In the rows, zero is written as 128.
Known rows, with every step that occurs:
togono, fuzan, regub, toniz, paro, lado, pegal, befa: [144 115 143 217 177 139 106 160 178 150 133 136 115 172 136 142 131 131
 133 136 131  93 111 123  61 115  95  81 155 159 105 186 114 103  93 131
 138 125  82 118  80 166 146 175 107 101]
rebeki, duvete, togono, fuzan, regub, toniz: [169 129 156 158 114 126  99 105 150 122 135 126 128  57 194 133  94 129
 163 178 128 133 154 150 103 132 104 138 108 121 122 112 151 158 133 111
 143 119  84 129 133 210 116  90 125 110]
rebeki, duvete, togono, fuzan: [151 147 125 130 105 124 116  99 103 142 138 120 113  90 167 122  94 142
 152 140 134 128 141 158 147 134 111 158  86  84 136  78 183 123 137 118
 126 113 115 134 148 181  87  78 148 149]
lado, paro, toniz, regub, fuzan, togono, duvete, rebeki, dufeto: [140 129 142 177  82 131 114 146 144 127  95 135 142 154 112 139 132 128
 128 140 133 139 151 114 114 134  97 123 163 143 168 117 142 146 109 119
 153 128 114 139 114 230 155 111 136  82]
pegal, lado, paro, toniz: [123 132  99 150 138 137 135 145 120 136 122 141 163 130 139 112 160 145
  85  96 147 121 137 147 113 112 137 129 150 139 121 120  99 121 109 147
 120 125 121 137 101 117 107 165 134 168]
pegal, lado, paro, toniz, regub: [103 116 117 155 113 126 141 146 126 136  97 145 163 113 112 120 163 146
  72 104 141 129 132 130 120 129 136 134 162 134 131 145  92  94 102 156
 125 128 130 127  97 140 125 160 130 139]
toniz, regub, fuzan, togono, duvete, rebeki, dufeto: [151 129 138 150  72 124 121 110 157 124 125 122 123 154 126 122 133 109
 132 165 127 149 141 102 138 126 102 144 140 124 155 105 166 152 148  79
 171 138 111 103 135 199 160  61 118  80]
gorid, vobagi: [129 130 125  78 156 125 142 115 123 130 138 143 120 122 142 108 116 121
 102 114 106 142  97 108 180 129 150 153 127 120 109 107  90 107 129 169
 105 131 156 139 143  86 115 131 129 135]
rebeki, duvete, togono, fuzan, regub: [154 138 143 138 103 122 110 108 139 127 128 106 127 101 169 140 113 129
 169 153 125 148 144 143 124 133 107 140  88 116 127  92 182 136 131 111
 127 119 114 113 161 185  92  78 135 124]
fuzan, togono, duvete, rebeki, dufeto: [137 142 124 133 113 142 126 117 156 112 150 114 127 180 132 118 132 115
 152 151 136 153 127 126 145 136 121 144  86 110 157  51 154 154 149  54
 148 125 135 116 147 153 124  84 141 100]
karid, regub, toniz: [138 117 154 100 143 123 146 114 130 100 146 114 154  89 140 133 104 113
 110 144 122 138 140 128 118 124 162 116 137 102 119 140  79 136 145 154
 130 151 100 121 120  74 138 132 120 133]
toniz, paro, lado, pegal, nagok: [123 118 118 162 160 119 167 127 132 128 134 142 114 229 105 128 138 141
  93  98 132 111  98 133  97 109 108 119 139 116 135 176 123  80 122 152
 131 132 128 144 108 133 144 176 151 141]
toniz, paro: [100 128 126 110 147 116 142 126 103 116 127 148 121 152 115 130 110 145
 104 106 119 157 128 120 156 122 134 128 132 115 128 129 103 103 110 114
 106 124 154 127 138 113 122 135 125 115]
regub, toniz, paro, lado, pegal, nagok, sibu: [130 136 124 197 161 139 159 119 149 109 139 146 105 189 161 106 130 136
  72  99 124 106 112 118  71 123 124 115 175 127 112 149 104 132 118 128
 148 126 105 166  59 164 163 176 148 143]
gorid, vobagi, pila: [115 122 130  84 157 123 146 116 110 117 128 151 119 117 125 117 114 137
 106 144  98 133  88 117 166 104 143 131 135  96 118 131 103 115 128 182
 105 137 143 144 164 102 101 107 126 113]
vobagi, tiba: [115 137 109  71 121 132 153 104 121 124 140 140 135 128 140 126 121 121
 139 151 123 122 111 125 137 118 123 110 106 110 123 146 102 131 131 139
  99 135 147 135 151  52 123 117 124 113]
tiba, vobagi: [113 141 114  64 129 121 115 134 109 128 148 110 115 114 147 114 121 113
 149  96 116 134 110 128 173 147 148 163 109 136 120 109 111 138 140 136
 100 132 162 115 141  75 101 116 132 137]
paro, toniz, regub, fuzan, togono: [117 115 149 129  97 135 136 116 140 111 110 120 149 109 109 157 117 114
 122 127 111 142 125  96 137 137 102 101 151 151  93 147 120 119 121 145
 138 133 143 115 106 132 150  97 118 117]
pila, vobagi: [106 135 125  90 144 118 134 105 107 122 145 119 128 106 131 118 114 122
 119  81 123 138 146 111 165 144 154 154 133 132 128 120 133 132 152 142
 120 114 152 118 115  91  99 140 127 158]
toniz, paro, lado, pegal, befa, vobagi, tiba: [108 122 111 150 183 113 139 161 122 176 119 103 117 238  92 142 100 139
 126 122 152  63  80 155 114 116 131  86 161 132 155 203 125  69 104 180
 117 111 123 169  97  84 178 165 123  99]
togono, fuzan: [132 142 101 104 122 140 112 119 122 144 153 137 121 104 126 130 138 124
 155 108 131 147 143 130 135 130 113 137  97 107 108 105 147 133 128 120
 102 124 142 100 151  80  86 128 124 167]
dufeto, rebeki, duvete, togono, fuzan, regub: [158 143 154 149  84 135 117 120 126 128  99 101 120  85 140 123 113 135
 164 154 133 149 159 132 120 123 133 132  52 137 114  75 164 148 150 121
 143 126 135 128 162 177 111 118 130 122]
regub, fuzan: [155 136 110  96 116 124 128 104 115 124 144 137 126 107 151 127 127 115
 112 115 123 129 145 118 134 104 125 136 154 136  98 136 133 152 135 126
 138 135 119 113 134 110 129 104 109 144]
duvete, togono, fuzan, regub, karid: [147 149 135 137 119 125  97 122 130 137 129 115 136  99 147 128 138 120
 159 138 122 142 142 114 115 136  92 118 111 130  94 118 185 152 137 133
  98 138 114 112 135 161 115 109 106 119]
pila, vobagi, befa, pegal: [ 79 106 130 105 143 124 124 136 134 138 120 133 118  96  84 142 128 132
 161 139 115 106 118 119 163 156 143 127 134 139 173 160 160 125 140 106
 120 115 138 123 150 101 126 149 127 140]
toniz, paro, lado: [119 119 109 138 161 124 156 143 103 113 127 142 118 163 102 144 101 144
 107 103 125 128 121 137 140 120 115 126 124 128 115 153 103  53  91 143
 123 108 174 128 121 147 124 129 141 138]
sibu, nagok: [165 111 142  78 123 124 126 119 106 100 143 131 121 148 112 120 131 132
 124 110 125 129 139 125 118 103 149 144 112 136  98 110 140 159 126 112
 135 129 151 144 123  81  92 147 123 119]
pila, vobagi, befa, pegal, lado: [ 97 104 108 143 141 127 130 128 147 150 123 125 131 106 103 113 156 135
 134 152 128  96 121 126 156 136 143 135 146 138 168 155 171 120 153  99
 137 125 104 107 127 116 123 142 112 163]
duvete, togono: [114 139 134  92 122 122 142 106 113 128 120 119 124 107 129 121 108 133
 124 114 129 145 111 131 154 133 143 145 105 110 126  85 148 121 138 118
 111 120 139 145 126 135 105 101 149 138]
dufeto, rebeki: [122 140 129  98 115 144 149 125 106 119 113 131 126 104 103 108 136 130
 114 109 136 144 138 116 147 118 167 131  79 144 105  96  95 141 149 124
 139 131 178 133 148  77 132 158 124 135]
paro, lado: [137 128 100 113 146 134 157 131 120 118 142 125 125 133 118 140 124 121
 120 106 134 112 118 140 125 124 122 141 103 132 103 139 111  83 113 137
 140 109 170 116 128 113 113 116 146 158]
dufeto, rebeki, duvete, togono, fuzan: [156 153 136 142  88 139 123 113  88 145 112 118 108  81 143 103  99 146
 144 141 141 131 152 150 146 127 140 148  48 105 127  64 168 136 154 130
 142 120 141 152 150 177 105 114 144 145]
togono, duvete, rebeki, dufeto: [152 135 113 128 105 136 127 122 133 133 142 135 112 152 121 107 123 122
 127 136 154 137 140 136 147 129 133 159 109 107 168  93 126 144 144  68
 149 119 128 116 168 172 112 102 148 140]
befa, pegal, lado, paro, toniz: [116 117  93 158 136 147 129 156 132 153 121 142 154 142 110 120 174 142
 111 108 150  98 141 162 127 123 127 117 140 152 147 159 136 133 100 123
 122 119 110 131 105 119 132 186 134 174]
pegal, nagok: [134 145 104 104 119 130 149  88 131 122 152 127 131 156 128 119 150 129
 107 103 136 128 133 128 119 120 130 129 121 103 121 128 113 144 160 106
 126 137 121 111 147  87 124 132 131 149]
toniz, regub, fuzan, togono, duvete: [149 134 128 136  98 134 110 115 146 101 135 128 114 134 129 136 164 105
 148 136 115 156 142 101 120 141  95 123 138 125 113 117 146 156 138 120
 153 144 124 104 118 115 142  96 110  86]
fuzan, togono, duvete, rebeki: [121 142 142 131 131 142 116 130 138 122 155 122 118 163 129 128 148 108
 161 144 133 169 121 110 126 153 120 137  89 115 128  39 135 138 138  87
 125 127 134 123 138 117 104 107 144 123]
tiba, vobagi, gorid: [116 131 116  52 130 112 103 129  93 107 135 133 131 112 138 120 128 125
 166 126 108 127 109 137 145 126 152 145 110 143 125 129  98 144 150 163
  80 148 162 105 164  78 109 107 129 118]
lado, paro, toniz, regub, fuzan: [124 120 133 131  98 115 127 139 108 131  88 154 144  92 114 149 130 134
  91  99 120 122 149 114 115 124 118 120 194 151 123 177 103 120  92 176
 126 129 133 145 108 151 144 148 125 118]
regub, toniz, paro, lado: [136 112 121 154 176 125 143 139 116 110 132 162 121 124 125 139  85 141
  99 131 129 114 129 141 127 121 114 123 143 132 106 174  71  82  91 142
 142 106 145 142  96 174 148 144 130 118]
regub, toniz: [132 130 131 103 145 131 135 110 133 113 149 153 133  74 154 123 116 122
 111 131 132 126 133 129 132 128 139 140 134 127 105 135  81 159 129 112
 139 124 125 128 121 106 140 134 119 122]

Rows:
[103 137 120  83 136 128 147  95 110 125 141 127 136 119 140 117 106 123
 140 126 116 121 129 112 155 139 135 124 124 121 138 153 123 131 154 164
  99 124 146 133 124  63 107 137 123 130] : pila, vobagi, tiba
[116 120 110  63 155  98 103 132 100 119 126 123 152 126  93 142 124 132
 160 120 140 130 138 162 128 118 160 135 140 131 140 146 117 149 147 151
 104 121 151 123 172  63 148 123 116 134] : befa, vobagi, gorid
[137 101 146 183 174 122 111 168 170 131 130 150 117 148 130 154 126 127
 153 142 119 130 121 123  71 121  83 106 140 153 107 188 123 105  85 151
 128 127 118 129 102 155 138 188 118 117] : togono, fuzan, regub, toniz, paro, lado, pegal
[132 146 114 108 113 137 110 112 115 153 131 123 116  98 125 124 112 135
 161 113 129 150 125 138 146 138 115 137  86  97 120  78 184 123 136 121
  93 121 130 132 133 135  77 111 144 170] : duvete, togono, fuzan
[ 91 106 124 165 110 115 102 196 127 165  85 146 146  94 108 121 171 144
 119 162 122  62 104 139 144 164 114 121 183 157 166 215 119 111 104 164
 112 150 116 133 113 161 174 162 110 100] : tiba, vobagi, befa, pegal, lado, paro, toniz, regub, karid
[142 140 141 116 103 134 156 111  96 110 122 131 123 101 148 110 120 135
  99 133 140 122 152 138 146 114 167 153  78 126 122  99  96 145 147 122
 172 124 162 140 161 119 142 125 132 114] : dufeto, rebeki, duvete
[108 110  98 114 120 130 109 157 149 158 132 117 118 113 122 110 158 125
 163 164 123  92  88 145 165 138 137 143 119 141 155 147 153 127 137  94
 118 143 113 101 149 101 123 120 118 149] : tiba, vobagi, befa, pegal, lado
[122 130 125 102 101 118 151 109 131 137 132 125 135 143 125 114 102 122
 105 137 138 137 128 127 163 111 148 161 114 121 152 103 132 129 145  69
 137 117 138 119 163 168 128  87 138 131] : duvete, rebeki, dufeto
[131 129 113 138 178 121 130 157 136 175 142  86 118 194 102 141 133 122
 117  80 163  70  91 161 113 128 152 129 152 144 141 156 148  99 125 152
 155  99 126 145  97  80 159 148 135 146] : paro, lado, pegal, befa, vobagi
[128  90 168 155 187 108 160 155 129 105 128 125 134 166 122 141  92 125
  92 140 116 116 107 129  91 114 143 107 159 107 135 194  93  69 107 197
 133 147 105 154  86 121 160 179 141 122] : karid, regub, toniz, paro, lado, pegal
[ 86 118 139 118 114 121 139 149 113 126  88 147 144 107  97 153 137 143
  97  89 130 138 133 120 124 148 136 124 154 135 141 156  82  98  89 162
 110 118 166 146 121 121 131 167 143 113] : lado, paro, toniz, regub
[112 120 144 130 113 125 139 130 106 126 108 146 146  92  96 138 118 129
  81 122 136 112 129 117 145 155 117 117 161 130 107 188  75 102 119 164
 128 131 158 123 126 142 157 130 120 124] : paro, toniz, regub, karid
[125 128 160 174  99 131 103 158 125 136 100 146 130 137 113 150 145 118
 137 135 127 157 146 100  91 151 100 113 169 146 135 105 126 127 100 146
 132 129 115 152 106 191 139 134 137 108] : lado, paro, toniz, regub, fuzan, togono, duvete, rebeki
[103 125 114  76 148 109 120 138 100 128 131 108 133 116  88 150 116 140
 144 117 138 133 129 157 144 112 146 130 149 101 144 146 147 150 140 141
 126 113 139 134 172  75 124 105 116 135] : befa, vobagi, pila
[158 104 171 213 158 109 117 148 153 129 115 138 108 135 174 144  86 141
 148 175 124 114 118 153  83 121  85 130 131 129 136 164 160 101  90 153
 148 114  92 166  96 252 139 134 144  96] : rebeki, duvete, togono, fuzan, regub, toniz, paro, lado, pegal
[132 132 120 144 159 140 156 137 143 151 144 115 111 189 130 125 149 121
  97  96 142  71  80 134 101 115 136 121 128 142 118 145 126  91 116 133
 150 116 127 133  95  98 136 139 142 132] : paro, lado, pegal, befa
[129 123 156 164 140 125  91 130 146 128 111 140 125  89 133 136  91 144
 160 151 119 167 142 121 115 131 101 102 128 133 110 126 144 132 111 112
  97 126  97 131 113 201 116 143 114 107] : duvete, togono, fuzan, regub, toniz, paro
[129 119  90 129 126 135 139 124 143 149 154 124 135 142 124  99 173 121
 118 134 143 106 131 148 151 114 131 137 118 135 138 146 164 140 138  85
 138 128 103  91 126  92 138 135 115 171] : befa, pegal, lado
[142 145 156 123  96 128 156 105  88 118 101 116 117  94 145 102  96 145
 107 141 142 125 136 146 155 119 167 153  67 121 135  69 136 136 157 129
 159 118 150 167 143 174 133 109 149 115] : dufeto, rebeki, duvete, togono
[145 132 146  98 123 124 146 100 134  90 149  77 159 147 151 146 123  95
 138 139  95 158 141  93 121 106 127  97 130 116 100 102 154 139 155 153
 127 168 105 101 118  62 141  80 106 119] : karid, regub, fuzan, togono
[108 134 130 108 161 112 117 140 135 174 140  93 123 181 115 128 142 121
 114  82 160  97  97 144 126 129 170 132 161 134 150 130 148 151 143 126
 134 114 105 147 111  47 159 153 116 125] : lado, pegal, befa, vobagi
[153 127 176 194 116 127 106 129 117 121  89 140 116  76 148 116  76 155
 145 178 128 146 166 136 115 120 127 113  94 136 120 110 126 146 129 117
 148 124 104 151 129 237 142 141 113  82] : dufeto, rebeki, duvete, togono, fuzan, regub, toniz, paro
[ 98 109 100 144 129 138  99 191 138 162 106 132 137 112 112 124 159 145
 156 141 130  80  97 155 139 148 132 119 145 159 170 157 128 118 103 137
  99 133 123 136 129 124 122 170 137 151] : tiba, vobagi, befa, pegal, lado, paro, toniz
[180 132 143 142  97 132 127 112 146 107 147  79 146 184 140 124 117  92
 144 169 119 151 155 107 116 109 124 116 122 103 153  81 171 153 166 109
 154 162  79 102 139 152 141  61 126 122] : karid, regub, fuzan, togono, duvete, rebeki, dufeto
[134 120 151 109 141 126 122 117 170  99 138 138 144  83 155 137 135 112
 132 143 123 145 139 115 104 126 134 121 142 156  97 147  80 172 126 103
 139 129 119 108 130 108 139 133 105  95] : fuzan, regub, toniz
[132 133 118 109 121 135 101 128 156 126 141 118 132 114 128 147 154 115
 174 117 119 163 148 114 108 128 107 120 100 139  99 121 143 140 126 106
 104 134 138  79 166  85  89 130 109 146] : togono, fuzan, regub
[116 120 138 130 160 120 131 122 115 108 130 169 126 106 135 126  93 145
  96 131 124 141 137 128 142 122 134 125 157 120 118 148  72 131 110 114
 122 123 126 140 111 143 147 149 114  98] : regub, toniz, paro
[165 131 159 140 119 127 116 125 125 115 148  90 132 165 135 136 134  86
 153 163 116 170 148  93  97 126 125 107 128 106 122  71 152 134 155 138
 135 165  77 111 131 117 120  88 125 142] : karid, regub, fuzan, togono, duvete, rebeki
[128 169  95 124 106 150 149  78 132 109 152 113 120 154 158 101 159 124
  92  79 126 143 139 108 109 134 145 128 133 116 107  81 123 166 160  85
 127 133 125 120 121  89 113 119 140 169] : pegal, nagok, sibu
[136 136 127 126 124 135 116 136 115 144 145 146 100 133 116 119 140 114
 137 129 150 152 129 124 125 145 136 152 111 110 139  79 112 127 134 101
 131 121 125 125 158 135  96 123 151 163] : togono, duvete, rebeki
[ 99 102 103 162 138 143 128 170 151 152  98 153 149 115  92 137 172 154
 130 152 142  85 111 156 113 127 125  99 154 146 164 161 127 112  96 112
 119 124 112 143 133 130 132 173 131 150] : vobagi, befa, pegal, lado, paro, toniz
[120 129 145 106  97 117 137 100 140 106 125 119 139 124 139 145 141 106
 123 133  96 153 132  90 139 127 108 128 147 137  97 128 148 140 134 119
 144 143 137 107 109 111 162  79  98  78] : toniz, regub, fuzan, togono
[ 97 148  97 116  95 150 117 128 151 135 132 103  95 137 125 115 158 127
 164 124 108  99 100 119 134 167 144 118 128 139 159 118 153 163 156  74
 107 143 126 118 148 100 129 121 141 156] : tiba, vobagi, befa, pegal, nagok, sibu
[136 134 135 164 111 142 104 147 132 107 107 141 135 130 119 151 165 127
 140 110 123 146 152 111  94 148  91 101 161 141 128 128 119 148  99 161
 135 135 133 138  96 139 139 146 129  91] : lado, paro, toniz, regub, fuzan, togono, duvete
